Known rows, with every way that one mark hangs from another:
(j575 j626 j788): [ 21  -5 -21 -19  21  21  14   5   7 -26  -4  -9  17   9   6 -10   8   5
  -7 -14  20 -13 -16  -7]
(j331 j265 (j788 j626)): [ 13   8 -29 -13   9  17   9  -6  10 -22 -12 -22   1  -5  27 -14  -4  -1
 -17 -26  27  10 -13  -6]
(j626 (j265 j575)): [ 14  -6 -29   7  16  11  -6   3   3 -12  -3 -16  13   3   3  -3  11  15
  -3 -16  31 -12 -21 -16]
(j265 j331 (j788 (j575 j599 j739) j626)): [ 41  11 -40 -28  18  11   3  -4  20 -14  24 -40  25   2   7 -17  -6 -33
 -12 -44  15 -28  -9 -11]
(j626 (j265 j331 (j575 j599 j739) j788)): [ 28   0 -39  -4  23  -2  -3 -13  22 -10  23 -27  34  -3  -8 -17  15 -21
 -17 -40  22 -33 -18 -19]
(j575 (j331 j265) j788): [ 32 -11 -28   3   5  13   4   0  19 -22  -2  -6  15  -2  11 -21  12 -13
 -18 -19  35 -12 -14 -15]
(j331 j265 (j788 j626 j739)): [ 10  16 -29 -19   8  18  10 -14  10 -31  -9 -25  -4 -12  29 -14 -15   6
 -14 -38  23  15 -13  -3]
(j331 j265 (j788 j739)): [  3  15 -27  -8   1  12   4 -10   7 -33  -6 -24  -7  -9  20 -17  -7   7
 -10 -34  24   9 -11  -9]
(j331 (j265 j575) j788): [  2   7 -29   3   4  10  -2  -6  14 -20  -4 -30   3  -1  15 -17   6   6
 -14 -30  33  -6 -17 -16]
(j331 (j265 (j575 j599) (j788 j739))): [ 13   8 -37  -5  16   5   0 -16  23 -22  19 -37  24 -12   3 -26  -4   2
 -16 -47  24 -17 -12  -6]
(j265 (j331 (j788 j739)) (j575 j599)): [  5  13 -39 -12  14   0  14 -12  21 -31  21 -46   7  -4   5 -12  -7  -8
  -7 -47  17 -13 -10  -4]
(j575 (j331 j265) j626 (j788 j739)): [ 32  -1 -35 -14  13  15  13  -8  21 -33   7  -7  18  -8  12 -25  10   0
 -19 -28  35  -6 -15  -1]
(j265 j331 (j788 (j626 j575) j739)): [ 13  17 -32 -22  17  16  -2  -1  12 -25   9 -38  10   6  10  -7 -10 -14
  -4 -38  27  -1 -16  -7]
(j788 j331): [  5  -5 -23   1   2  11  -3   5   4 -22  -5 -21  13  -1  -6 -13  -5  11
   5 -19  18   2 -18 -12]
(j626 j575): [  9  -3 -26   1  11  10 -16   8  -6 -12  -7 -20   4  14   8  -9   7   3
   8  -8  26  -6 -22 -15]
(j265 j331 (j788 (j575 j599) j626 j739)): [ 27  18 -41 -29  20  16  13   0  19 -28  26 -49  18   0  10  -8 -21 -19
  -9 -49  17 -16  -1   2]
(j331 (j788 (j626 j265 j575))): [ 12   7 -21 -12  19  20  -5  10  -8 -26 -15 -23   9  -1  23  -1   0  -9
  -3 -15  34   1 -20  -7]
(j331 j788): [  2   6 -15  -9   7  12   7   0   0 -26 -14 -25  -4   1  13 -10  -1   0
  -1 -21  17  -1 -13 -12]
(j331 j265 j788): [  6   4 -26  -1   3  10   3  -6   6 -21 -14 -21  -1  -2  18 -17   2   0
 -13 -22  27   3 -12 -14]
(j788 (j575 j599)): [ 25  -3 -34  -5  12  10  -2   9   1 -14  11 -29  13   7   6 -12  -7  -4
   5 -20  17 -24  -7  -6]
(j331 (j265 (j575 j599) j788)): [ 14  -4 -37   2  19   4  -4 -11  21 -12  15 -33  28  -5   2 -26   6  -5
 -20 -36  27 -23 -11 -10]
(j575 (j265 (j331 j788)) (j599 j156) j626): [ 23  -4 -33 -13  35  -5  15  -7  20 -21  14 -35  12  -4  -1 -20  12 -22
 -20 -30  17  -4 -20   8]
(j599 j156): [ 10   1 -17  -3  20  10  -3  -1   1 -16  -7 -15  -6   8  -1  -9   1   8
  10 -11   8  -7 -26 -18]
(j575 j599 j739 (j788 j331 j626)): [ 36  -7 -29 -24  13  14   6  -3  20 -30  12 -18  36 -12   0 -18 -10 -17
  -2 -33   9 -18 -17  -8]
(j788 (j626 j265) j739): [ 22   5 -26 -15  18  18   5  -3   0 -24  -8 -12   9  -7  15   0 -12  13
  -2 -21  20   7 -18  -3]
(j265 (j788 j626)): [ 16   2 -18 -17  21  19   9   0   9 -19  -7 -25  13   0  11 -11  -6  -5
  -5 -26  16  -2 -13  -6]
(j265 (j788 j331 j575 j626 j739)): [ 11  20 -26 -26   4  30   2   8  12 -41   8 -48  20 -11   4 -13 -30   0
   1 -49  21  -4  -8  -2]

Rows:
[ 23   0 -32  -4  25   4   5  -7  19 -26  17 -29  31 -18  -5 -23   4 -13
  -9 -41  27 -26 -12   0] => (j626 (j265 (j575 j331 j599) (j788 j739)))
[ 24  10 -33 -16  17  10   2 -12  27  -9  13 -33  19   3   3 -15   7 -13
 -13 -41  21 -16 -22 -20] => (j265 j331 (j575 j739) (j788 j626))
[ 11   9 -20 -10   8   8  13  -5   8 -38  -4 -25  -7  -9  13 -20  -2  -6
   2 -32  17   3 -12  -2] => (j575 (j331 (j788 j739)))
[ 45  -8 -36 -13  28  -4   6 -14  33  -5  17 -29  32  -8   4 -24   5 -36
 -24 -42  16 -10 -13  -1] => (j575 (j265 j331 (j788 j626)) j599 j739)
[ 40  -7 -38  -1  12   2   0   6  16 -22  19 -34  18 -13   7 -24  -2 -18
  -5 -35  26 -15  -5  13] => (j788 (j575 j265 j331 j599) j739)
[  8   3 -21 -15  12  18   6   4  12 -27  -4 -31  22 -10  -2 -17 -14  -3
  -4 -34  20   3 -14  -6] => (j265 (j788 j331 j626))
[ 10  16 -23 -26  29  15  -1  -7   1 -39   6 -41   0  -7  16  -9 -17 -12
   9 -36   9  -3 -24   1] => (j331 (j788 (j626 (j575 (j599 j156))) j739))
[ 16   4 -23  -6  14  22   4   2   9 -35   4 -17  19   0   7  -3  -1  10
  -4 -27  29 -17 -18 -15] => (j626 (j265 (j575 (j788 j739))))
[ 48  -9 -47  -6  15   1 -17 -14  17  -4  13 -14  24  -8  17 -30  13 -25
 -10 -25  33 -14 -24  -7] => (j788 (j626 (j575 (j331 j265) j599 j739)))
[ 26 -14 -35  -9  32   5   8  -2  -1 -13   3  -8  26  -2   3 -11  11   6
  -9 -10  23 -13 -15   4] => (j575 j599 (j626 j265))
[ 37  -1 -43 -17  22  11   7   2   6 -26  17 -20  25 -10   5 -17   4  -4
  -7 -28  31 -20 -10  12] => (j788 (j575 j331 j599 (j626 j265)) j739)
[ 14  -5 -23 -17  13  21  10   9  11 -35   1 -16  28   0  -5 -15   1   7
  -6 -21  23  -8 -18  -5] => (j575 j626 (j788 j331))
[ 17  15 -21 -16  -3  17  -6   1   2 -26  -3 -31  -1   2  15 -16  -1  -8
   3 -31  16 -17 -13 -20] => (j331 (j788 (j575 j739)))
[ 30   4 -33 -14   2  23 -12   8   2 -22   2 -20  25  -8   5  -9  -8   1
   0 -27  27 -10 -20 -15] => (j788 j331 (j575 j739) (j626 j265))
[ 37  -4 -35 -21  25  16  19  -4  26 -32  22 -28  25 -12   9 -17  -6 -14
  -7 -41  22 -22 -14   4] => (j265 (j575 j331 j599 (j788 j626 j739)))
[ 12   7 -29 -11   9  21 -14   6  -4 -33  -3 -25  19  -8   5  -5 -13   9
   5 -25  33  10 -24  -3] => (j788 j331 (j626 j265 j575) j739)
[ 18   7 -33  -6  13   3  -5 -12  24 -10  14 -31  18   6  -6 -19  13 -11
 -11 -40  20 -21 -22 -27] => (j265 j331 (j575 j739) j788)
[ 43  -4 -27 -16  15  17   6  -5  27 -20   9 -14  22  -4  11 -23  13 -14
  -7 -32  25 -23 -25 -17] => (j265 (j575 j331 j739 (j788 j626)))
[ 19  -4 -42 -16  11  14   1  11   7 -24  17 -34  29  -2  -5 -19  -7   5
   0 -27  22 -19 -11   3] => (j788 j331 (j575 j599 j626))
[ 23   7 -39 -24  20  15   7   0   4 -26  18 -32  16   1   8 -14  -8   9
   2 -30  16 -18  -7   9] => (j788 (j575 j599 j626) j739)
[ 26   3 -41 -17  20  12   0   0  12 -17  14 -34  31  -2   7 -25   2  -8
 -21 -33  30 -25  -4   2] => (j331 (j265 (j788 (j575 j599 j626))))
[ 28  -2 -46  -2  -7   9 -18  -5  14 -16  19 -27  30  -7   1 -29  -5  -5
  -7 -35  25 -20 -13 -17] => (j788 (j331 j265) (j575 j599 j739))
